Known rows, with every way that one mark hangs from another
laral(fabi(gebibu katok(kota))): [  5.7  22.5  26.8  19.5  39.1   4.8  50.2 -19.8 -12.5 -16.3  -0.7   2.0
  -7.8  -4.9 -39.8  -1.3  16.4 -17.4]
dira(kota(katok(fabi(gebibu laral)) saragol)): [ 34.2  22.4  59.4  25.7  14.1 -16.7  55.5  16.3  -9.0 -43.8 -11.3  -7.6
 -30.7  18.9 -42.2 -54.6  65.5  24.0]
simil(fabi(gebibu katok(kota) laral)): [ -0.3   5.0  42.2  17.6  62.2   9.9  74.7   5.4 -38.6 -27.7   4.0  -3.5
   4.9  20.3 -66.3  -8.0  46.7 -14.6]
kota(katok saragol): [ 37.4 -13.1  17.9  14.3 -22.7 -15.9  47.1   5.4   5.7   0.4 -11.8 -14.6
 -48.1  23.0  -0.7 -47.3  28.4  34.7]
katok(fabi(laral)): [ -0.4  18.9  25.1  13.1  48.1  -8.9  38.5  -9.9 -26.1 -10.1  -5.0 -14.5
  11.2  -9.6 -24.7  -8.8  11.1  -9.9]
fabi(gebibu katok(kota)): [  2.3   7.8  35.8  12.1  29.2  -4.0  60.1  -9.8 -23.3 -18.2  11.3   7.6
 -14.0   8.5 -22.9 -13.2  15.7  -8.9]
saragol(kota): [ -3.4 -38.1   0.7  29.3  -5.0 -12.9  26.2 -13.0  -5.1  -3.3 -12.2   1.0
  -4.5 -10.4  -6.3  -4.1 -12.7  10.1]
gebibu(fabi(katok laral)): [ 11.1  20.0  36.5   9.4  59.8  -1.8  71.2 -16.3 -54.4  -0.8 -10.1 -31.2
   0.9  33.0 -43.5 -19.4  12.5  -4.2]
dira(kota): [ 13.9 -20.7  27.8  20.0   4.8 -37.6  13.5  -1.6  -5.1  -5.1  -3.3  -1.5
 -17.9  12.1 -14.9  -8.6  30.7   4.9]
fabi(laral): [  0.0   7.0  17.7   8.8  37.3 -16.3  36.5 -11.9 -36.1  -8.1  -2.1 -22.2
  -6.3   6.1 -26.5 -20.5   6.8 -12.5]
laral(fabi(gebibu katok(kota(saragol)))): [ 19.3  19.5  35.0  29.5  19.6   4.7  64.6 -10.3  -4.2 -21.1  -5.9   4.7
 -19.4   4.8 -44.5 -27.7  29.9   8.8]
laral(fabi(katok(kota))): [ 13.2  21.8  24.8  17.5  32.6   0.3  46.0 -17.4  -2.8  -4.8  -7.8  -0.9
  -3.9 -11.7 -19.5  -1.7  21.0  -5.2]
fabi(gebibu katok(kota(saragol)) laral): [ 10.6  30.3  54.9  20.9  35.6   1.2  87.6   1.3 -36.8 -39.4   5.8  -2.6
 -18.0  17.7 -45.2 -55.5  35.5   7.5]
saragol(kota(katok(fabi(gebibu laral)))): [  3.8   7.7  24.8  26.1  23.4   7.9  53.7  -5.4 -17.7 -36.8 -16.0  -8.0
  -5.2 -12.2 -28.4 -22.7   9.1   3.2]
katok(fabi(laral) kota(saragol)): [ 14.8  17.7  35.6  26.8  18.1   4.9  54.9   5.4  -5.6 -24.4   1.4   4.2
   2.8 -16.3 -19.7 -33.1  33.9  10.8]
fabi(gebibu katok): [  0.3   6.6  31.6   8.6  39.8 -16.2  58.9 -14.4 -34.9  -9.3   0.6  -9.5
 -16.4  24.5 -32.5 -16.0   6.0  -3.4]
gebibu(fabi(laral)): [  8.4  -4.7  12.7  13.2  38.6  -1.4  39.1 -17.4 -42.3   4.8  -4.7 -28.7
  -0.5  21.2 -41.1  -8.3   2.3 -15.1]
gebibu(fabi): [ 13.7 -29.8   0.8  15.7  12.8  -6.7  26.8 -18.5 -20.6  21.4  -3.8 -16.1
  -8.5  21.2 -23.3   7.0  -4.6  -5.4]

Rows
[ 37.5  -0.9  24.8  17.8 -11.9  -8.1  49.7   7.8  14.8  -1.0 -13.9  -6.5
 -30.9   7.1   2.3 -35.8  31.7  36.8] -> kota(katok(fabi) saragol)
[ -5.3  19.8  30.2  17.7  43.3   7.6  43.3  -8.4 -23.6 -30.8  12.2   5.3
  10.7 -18.7 -35.4  -6.6  16.4 -26.9] -> katok(fabi(gebibu laral) kota)
[ -2.7  32.7  47.0  10.1  54.5   0.2  72.7  -9.0 -45.2 -35.1   9.5  -5.3
  -6.0   8.7 -40.6 -29.1  22.3 -18.2] -> fabi(gebibu katok(kota) laral)
[ 15.6 -17.8  11.2  26.1  -8.9  -1.1  37.7  -3.0  15.0  -9.0 -21.3   1.0
  -8.9 -18.6   9.9  -7.5   6.2  24.5] -> saragol(kota(katok(fabi)))
[ 25.6  18.5  47.6  24.3  30.0  10.4  86.6  -1.0 -33.6 -15.0  -3.3 -11.9
  -8.1  26.4 -39.0 -43.4  34.9  16.6] -> gebibu(fabi(katok(kota(saragol)) laral))
[ 10.7   7.4  22.7  24.3  17.1   3.1  50.2  -1.5  -7.1 -25.2 -23.0 -11.4
  -1.0 -19.4  -7.8 -23.4  13.5  15.7] -> saragol(kota(katok(fabi(laral))))
[ 17.5  29.8  53.2  19.3  29.3  -3.5  84.1   4.9 -26.4 -27.7  -0.9  -5.4
 -13.8  11.7 -24.8 -55.6  39.9  19.4] -> fabi(katok(kota(saragol)) laral)
[ -6.9  18.5  27.0  13.4  53.9  -4.6  42.9 -13.1 -36.4 -21.9   1.0 -11.6
   7.4  -3.1 -45.5  -8.5   6.6 -21.5] -> katok(fabi(gebibu laral))
[ 15.8   5.2  43.6  22.3  10.0  -3.7  75.1   0.4 -15.1 -22.4   7.3   9.7
 -25.7  18.1 -27.8 -40.0  28.2  16.8] -> fabi(gebibu katok(kota(saragol)))
[  7.2   4.2  40.2  16.8  55.2   5.9  70.7   8.0 -28.1 -16.8  -2.2  -7.1
   8.9  13.7 -45.8  -8.2  50.8  -2.6] -> simil(fabi(katok(kota) laral))
[ 13.0   1.7  50.3  28.1  43.0  10.7  89.5  15.1 -30.4 -32.2  -0.1  -0.7
  -7.6  29.9 -71.8 -34.1  59.2  11.4] -> simil(fabi(gebibu katok(kota(saragol)) laral))
[ 25.6  19.1  32.6  28.0  13.2   0.9  61.3  -6.9   6.2  -9.7 -12.0   1.6
 -16.6  -2.6 -23.9 -27.6  33.8  20.0] -> laral(fabi(katok(kota(saragol))))
[ 12.4  27.5  30.3   7.7  40.1   0.6  51.2  -5.5 -25.4 -25.3  -4.3 -18.4
 -15.3   4.3 -31.4 -23.8  21.4 -10.0] -> kota(katok(fabi(gebibu laral)))
[ 17.4 -23.2  38.5  30.0  17.3   5.7  76.4  14.3  -8.4 -15.0   1.7  10.8
 -14.9  29.9 -54.2 -19.0  51.6  20.4] -> simil(fabi(gebibu katok(kota(saragol))))
